Each row was made from one walk, in order. Every step used is in the known rows, and no mark comes twice. Write each row's walk.
Known rows
s > y: [-20,8,-7,25,11,15,7,17,-16,-10,-6,-7,6,10,27,-20,-1,4,15,15,16,-14,-8,-22,-14,-2,6,14,-9,27,3,10,-17,11,8,16,-18]
c > y > q > z > r > g: [5,-1,-22,-32,25,20,-35,3,5,-4,-25,-23,-1,11,4,20,23,-7,-6,-25,3,-35,17,15,-10,-22,-28,27,21,-26,38,24,23,29,21,-7,27]
y > r > g: [-2,-7,-2,-9,10,32,-15,-27,24,-8,-21,12,13,3,3,3,16,-14,2,9,5,8,13,29,-16,-11,-30,7,11,-24,26,18,8,31,27,-18,-1]
c > y: [-16,4,-7,18,26,16,-17,-23,18,-22,0,-6,8,-17,12,8,-8,19,23,14,-11,10,4,-24,-11,-6,7,3,0,0,-9,15,-17,5,-13,4,15]
s > g > r > z > q > y: [24,18,14,-11,-5,11,4,29,-2,0,7,-6,-9,17,12,-1,23,25,0,-45,-22,31,6,-26,-13,-7,-28,-6,21,0,17,3,-6,-15,-14,-13,36]
q > y > w: [5,5,11,1,8,-5,-1,-9,-1,-14,44,-2,-2,11,-2,13,-18,23,2,-25,9,28,-26,-20,-29,-19,-7,-1,2,-8,26,-3,-12,20,-10,-26,-11]
r > y > q: [-8,6,-29,2,-30,-19,-9,25,-14,12,21,-13,-2,-14,-9,-29,21,26,0,-18,20,10,-14,-11,-16,-22,-16,-11,-7,-12,19,-8,8,27,38,-33,33]
w > y > b: [0,0,-18,-6,32,-12,-19,23,-10,-37,29,8,-16,-9,8,11,-6,12,29,-19,-7,18,-25,3,-31,-27,-18,12,7,-11,2,21,8,9,27,20,7]
c > y > s: [-25,-1,9,29,31,3,-40,-39,23,-36,27,-9,4,-26,22,16,14,28,31,7,-22,25,-19,12,-15,-4,21,-10,10,18,-12,2,-37,32,-10,9,-2]
g > r > y: [7,15,-9,1,-24,7,20,2,-29,14,-28,8,7,-5,2,-21,25,18,11,-22,19,6,-12,-27,-9,-13,-14,-22,7,3,5,0,-2,22,13,-40,42]
b > y: [-15,-10,-20,2,-9,4,-19,-4,10,-22,13,6,3,-2,16,5,16,-4,19,2,-9,43,-7,3,4,-12,4,26,4,29,-1,-24,11,13,2,14,-12]
q > z: [6,12,17,-20,25,-12,7,33,13,2,21,-18,-23,-9,16,18,11,-1,-24,-23,-3,-28,10,13,-8,7,-15,-2,1,-2,16,-6,-9,-28,-5,7,3]
q > z > r > g > s > y > b: [-30,1,-12,-11,27,11,-2,18,-37,-39,7,-19,-10,6,35,5,12,14,10,-9,4,-35,-12,4,-19,-21,0,17,9,-4,30,40,-18,43,34,20,19]
z > r > g > s: [-20,-6,-1,-38,-12,19,-7,-27,-27,-9,-41,-7,12,26,-8,4,35,-13,-4,-6,10,-27,15,-10,21,-3,1,15,20,-23,17,24,5,47,33,-3,37]
s > g > r > z: [-6,10,31,-35,-8,25,9,-7,4,5,-21,-3,-7,-1,-10,-13,44,12,-8,-34,1,-53,27,-19,22,-5,16,-22,24,7,9,-10,-12,4,9,-13,29]
r > g: [-3,1,-11,-18,5,18,-13,6,10,2,-33,6,8,14,-9,10,9,-4,14,3,10,4,21,13,-5,-9,-14,21,16,-15,19,13,15,17,23,-3,3]
g > q > z > r > y: [4,11,-30,-10,6,-14,17,14,-23,22,-30,-21,-12,-2,23,-3,34,-7,-12,-41,0,-4,-8,6,-28,-23,-41,-3,15,3,26,15,1,21,15,-29,35]
q > y > r: [9,-3,3,18,12,24,5,-29,13,-8,28,6,10,-17,31,-4,1,-5,-13,-3,-12,31,-18,10,-27,-2,-38,-24,0,-8,16,16,-8,2,-5,-24,2]
y > p: [-7,-3,24,16,13,28,-18,-14,14,17,34,2,-16,21,-23,-3,18,7,-12,9,-10,3,-5,10,-12,-24,10,23,11,-16,-8,-8,13,-4,10,-2,6]
z > q > y > r > g: [11,0,-2,-5,10,31,-15,-8,21,-9,-13,9,10,10,9,5,16,-4,3,-4,-6,32,7,21,-28,-15,-49,11,15,-27,35,22,7,23,17,-20,11]
q > y > r > g: [4,-1,-8,-4,13,35,-10,-12,19,-4,-13,9,14,2,13,7,8,-8,5,1,1,24,8,19,-24,-10,-40,4,15,-21,30,23,9,17,21,-20,5]
w > y > q > z > r > g: [16,1,-24,-39,23,11,-36,17,1,-1,-22,-16,-6,17,-4,17,28,-17,-6,-35,7,-31,11,14,-13,-22,-39,32,23,-26,36,17,36,22,30,-3,20]
g > q > y > w: [1,13,3,-1,2,-10,5,6,10,-5,50,-7,-5,11,0,21,-5,20,15,-17,6,18,-19,-18,-29,-20,-17,2,-4,0,18,-9,-19,28,-4,-36,-8]
z > q > y: [29,14,-2,6,1,-1,1,38,-6,-2,19,-3,-7,15,15,6,2,18,3,-27,-24,51,-10,-14,-25,-5,-39,7,9,-6,15,8,0,-13,-20,-6,25]
p > y > b: [-11,-1,-19,1,32,2,-12,16,-27,-18,17,-11,-2,-25,28,14,-17,21,22,-18,-15,-11,-25,-4,-12,-22,4,-8,12,-3,-3,26,-11,5,25,5,3]
r > g > s: [-29,0,9,-30,-17,16,1,-14,-15,-9,-31,3,12,18,-13,2,29,-2,5,8,15,-12,20,-16,21,3,8,11,14,-19,10,15,-6,33,37,1,30]
p > y > s > g > q: [-33,10,-12,2,-5,-5,-15,-12,31,-1,5,-20,7,1,28,21,30,1,47,-3,-11,-4,13,8,2,1,3,-11,-6,47,-40,-3,-31,6,27,-29,-21]
p > y: [-5,6,-13,5,24,11,-10,8,-19,13,-13,-11,16,-20,20,5,-12,2,15,-16,-8,-18,-12,-35,8,-5,5,-9,10,11,-22,6,-6,-20,14,-6,-10]
y > s > g > r > z: [-11,9,35,-30,-3,22,-1,-15,8,-2,-9,-5,-7,-7,-4,-9,51,18,-4,-35,-4,-47,19,-9,19,-4,21,-28,28,15,8,-12,-21,14,9,-12,25]
b > y > q > z > r > g > s: [-25,-5,-6,-45,-15,13,-21,-10,-19,-15,-16,-15,5,19,-1,7,48,-9,-7,-15,11,-30,13,-8,20,-9,-3,22,17,-18,27,8,10,47,39,0,41]
z > q > y > p: [12,6,22,20,14,27,-17,13,11,17,48,0,-20,32,-13,2,19,19,-11,-10,-28,40,-12,-1,-29,-27,-16,28,17,-20,3,-3,13,-14,-4,-7,23]
s > g: [-26,-9,1,-3,-9,8,-14,-46,16,-18,-19,-7,9,17,16,-6,-1,-2,10,-19,3,27,23,0,7,9,22,-13,2,23,-22,16,-2,-19,17,-14,-25]
r > z > q: [20,10,32,-22,2,-10,-3,29,11,-3,-2,-3,-29,14,-14,-12,43,10,-19,-28,-25,2,12,5,-14,-18,-23,15,18,-18,29,-11,-13,19,-6,7,34]
q > z > r: [21,-4,-7,-28,26,-1,-12,-4,-17,1,-7,-29,-17,9,20,17,19,-23,-37,-43,-11,-53,-4,18,-4,-10,-21,8,14,-7,27,13,16,7,-11,0,18]
z > q > y > r > g > s: [-16,0,16,-23,-13,22,-3,-22,-5,-17,-16,6,12,18,-1,-2,37,-4,-2,1,2,10,11,-9,2,-1,-19,5,13,-30,22,21,-12,41,30,-12,37]

Which walk is each row?
[4,7,42,-15,2,4,1,5,7,-17,1,-2,-22,12,0,-26,56,4,-23,-17,-20,-6,6,0,-18,-17,-26,9,11,-17,35,-3,-28,43,6,3,34] : g > s > y > r > z > q
[1,4,16,15,29,22,-32,-1,19,9,36,13,-20,23,-28,-2,21,0,4,-3,-8,21,-15,-8,-26,-31,-8,36,15,-17,-18,-9,29,-14,21,8,3] : w > y > p
[30,15,40,-29,-10,2,-5,27,2,-3,-2,1,-24,18,-19,-12,52,15,-13,-32,-19,-23,11,-7,-3,-16,-22,7,16,-18,23,-17,-11,29,-10,-5,50] : g > r > z > q
[-2,10,-31,-24,-6,6,-4,19,16,19,-24,-15,2,20,-1,27,37,-19,26,5,-1,-37,22,19,-3,-17,-36,26,3,5,5,6,5,39,25,-26,16] : z > r > g > q
[-21,0,-5,-44,-4,16,-18,-6,-30,-3,-25,-21,10,12,0,7,39,-7,-9,-21,11,-50,11,-21,21,-7,-3,11,20,-25,18,18,4,36,43,-7,43] : p > y > q > z > r > g > s
[-25,9,-13,-8,-20,-5,2,-4,33,5,-3,-15,3,14,12,13,24,-7,35,3,-2,-6,28,6,3,4,-7,-3,-14,35,-30,-2,-18,0,23,-31,-12] : s > g > q
[31,21,13,-11,0,9,8,45,-8,5,14,-3,-12,11,5,1,23,26,-4,-38,-23,20,-2,-25,-16,-8,-36,-1,20,-8,25,-1,-4,-6,-19,-8,45] : g > r > z > q > y
[-1,2,-21,4,21,0,4,29,-21,-22,39,-6,-9,-13,27,17,-18,29,15,-18,-17,27,-23,8,-27,-17,-14,-6,10,-7,18,30,-7,1,6,5,18] : q > y > b
[-4,10,17,-12,16,18,25,9,24,14,11,-4,-14,-25,10,-6,41,2,-19,-16,-20,-19,9,7,-17,-13,-32,-20,20,-4,33,-3,-24,9,7,-12,21] : g > q > y > r > z
[15,13,40,-23,0,5,-23,6,5,-11,-4,-7,-16,12,-3,-7,54,20,1,-45,-26,-15,7,-10,1,-14,-7,-4,24,1,7,-13,-21,24,1,-10,33] : p > y > s > g > r > z > q
[16,10,44,-24,-9,1,-19,3,11,-17,1,-3,-21,19,-9,-10,58,19,-5,-40,-23,-8,12,2,-2,-14,-8,-1,21,-4,14,-14,-19,32,-4,-8,37] : y > s > g > r > z > q
[-24,-11,-1,18,6,-5,-43,-26,16,-37,35,0,0,-16,24,14,31,12,29,-1,-21,47,-27,31,-4,-7,17,6,14,39,-6,-24,-17,36,1,14,-19] : b > y > s
[-8,0,29,-17,18,17,16,-12,21,4,0,1,-16,-26,1,-17,39,-4,-33,-12,-14,-27,8,16,-10,-13,-15,-19,21,-13,35,-4,-20,19,10,-2,14] : y > r > z
[-44,-10,7,18,12,9,-43,-74,32,-44,-1,-12,13,-2,31,6,8,19,32,-12,-14,42,10,8,-3,5,36,-20,9,35,-30,18,-27,2,10,-8,-26] : c > y > s > g
[8,2,-13,-26,29,-9,-27,-9,4,-8,3,-34,-17,12,28,27,40,-26,-6,-48,-16,-42,-2,22,-10,-12,-29,10,12,16,5,10,7,12,6,-7,7] : w > y > s > g > q > z > r
[-32,8,-7,0,-14,-8,-11,-15,38,-6,11,-17,2,8,20,20,36,0,42,2,-9,1,17,20,0,3,1,-9,-9,44,-33,-5,-29,13,22,-29,-19] : y > s > g > q
[11,-1,-20,-38,15,14,-29,11,-2,4,-23,-21,-3,17,-1,17,26,-13,-13,-30,6,-39,16,24,-6,-19,-30,26,21,-26,41,19,30,27,25,-9,22] : y > q > z > r > g
[8,-5,7,9,23,12,-18,-36,24,-23,18,19,3,-13,10,-11,13,-23,0,-4,-4,21,-21,5,-30,-10,-41,-7,-4,-13,0,7,6,12,15,-10,-10] : w > y > r
[-18,-2,18,29,31,39,-31,-30,29,3,34,-2,-11,10,-14,4,11,20,3,17,-19,11,-2,-7,-19,-28,15,25,13,-16,-15,1,2,-1,0,0,17] : c > y > p
[-2,0,6,10,20,20,-10,-12,-6,29,10,-10,-24,19,-6,-9,36,4,-28,-24,-11,6,-14,14,-31,-39,-12,20,25,-18,14,5,19,7,18,-19,28] : q > z > r > y > p
[-34,9,-2,-8,11,23,2,11,-30,-15,-28,-18,6,24,27,-13,28,-7,4,4,22,-42,5,-26,-2,-2,3,25,5,10,21,24,-16,34,30,16,9] : q > z > r > g > s > y
[-35,4,-8,-1,2,28,3,-2,-36,-16,-36,-12,15,28,20,-18,23,-5,12,12,23,-34,3,-30,1,-5,7,26,5,11,16,27,-14,44,31,15,7] : z > r > g > s > y
[-2,9,-3,-22,3,-18,-20,46,19,-8,57,-25,-23,-16,13,10,27,10,-17,-26,2,-22,0,11,-5,-6,-16,10,-6,2,23,-29,5,-8,12,2,12] : b > y > q > z
[-11,9,7,19,8,31,-8,3,24,25,43,-8,-11,27,-3,11,20,13,8,-1,-18,27,2,-1,-19,-20,-8,17,10,4,-17,-2,7,-24,12,-21,8] : s > g > q > y > p
[15,6,36,-11,13,5,-11,-2,27,-17,6,-1,-24,0,-3,-15,45,9,-19,-20,-33,7,8,9,-25,-22,-32,7,15,-25,32,-4,-23,33,-7,-1,36] : c > y > r > z > q
[-25,-3,15,4,4,2,-27,-36,22,-28,5,-13,-2,9,29,1,24,20,16,-39,-22,54,8,14,-10,2,14,-21,22,31,-8,11,-24,-8,10,-10,-15] : r > z > q > y > s > g
[-36,3,24,19,13,45,-14,-9,-3,6,14,-3,-6,37,-9,-16,32,9,2,24,8,-11,-2,-12,-11,-24,19,39,12,-7,-1,5,-2,20,33,9,9] : r > g > s > y > p
[20,-3,-14,-29,15,-6,-24,5,-19,2,14,-37,-17,6,12,10,25,-15,-39,-47,-4,-61,-8,16,-4,-16,-24,7,8,-13,32,7,19,16,2,-9,26] : y > q > z > r
[-32,-4,-18,-5,19,14,-5,7,-41,-39,0,-14,-2,9,29,-2,9,14,19,-2,6,-24,-15,1,-15,-23,6,16,8,-3,25,43,-15,52,36,18,17] : z > r > g > s > y > b
[7,5,-25,-8,10,-10,13,1,-31,15,-33,-18,-11,-3,23,-9,24,-4,-22,-46,0,3,-12,5,-29,-23,-33,-5,19,-4,31,19,7,16,12,-24,33] : q > z > r > y
[-10,11,-5,21,11,-8,-14,10,14,-8,42,-11,0,-13,28,26,23,22,32,-6,-22,30,-23,18,-18,-1,-10,-14,9,31,-9,-6,-31,16,-2,-9,-2] : g > q > y > s
[-17,1,3,20,29,-1,-36,-17,-3,-12,18,-12,10,-28,29,15,12,16,25,-14,-20,5,-30,4,-2,-4,18,-19,17,26,-22,-3,-29,14,10,2,-18] : p > y > s
[-14,3,1,8,12,20,-11,-17,7,28,8,-16,-21,25,-2,-5,45,2,-15,-24,-12,8,-2,15,-29,-38,-13,16,20,-3,2,6,12,4,28,-31,22] : s > g > q > z > r > y > p
[-30,-6,2,14,3,6,-29,-47,19,-29,8,-11,10,6,34,8,6,15,24,-27,-13,56,3,10,-6,9,22,-26,13,38,-20,16,-18,-14,12,-14,-29] : q > y > s > g
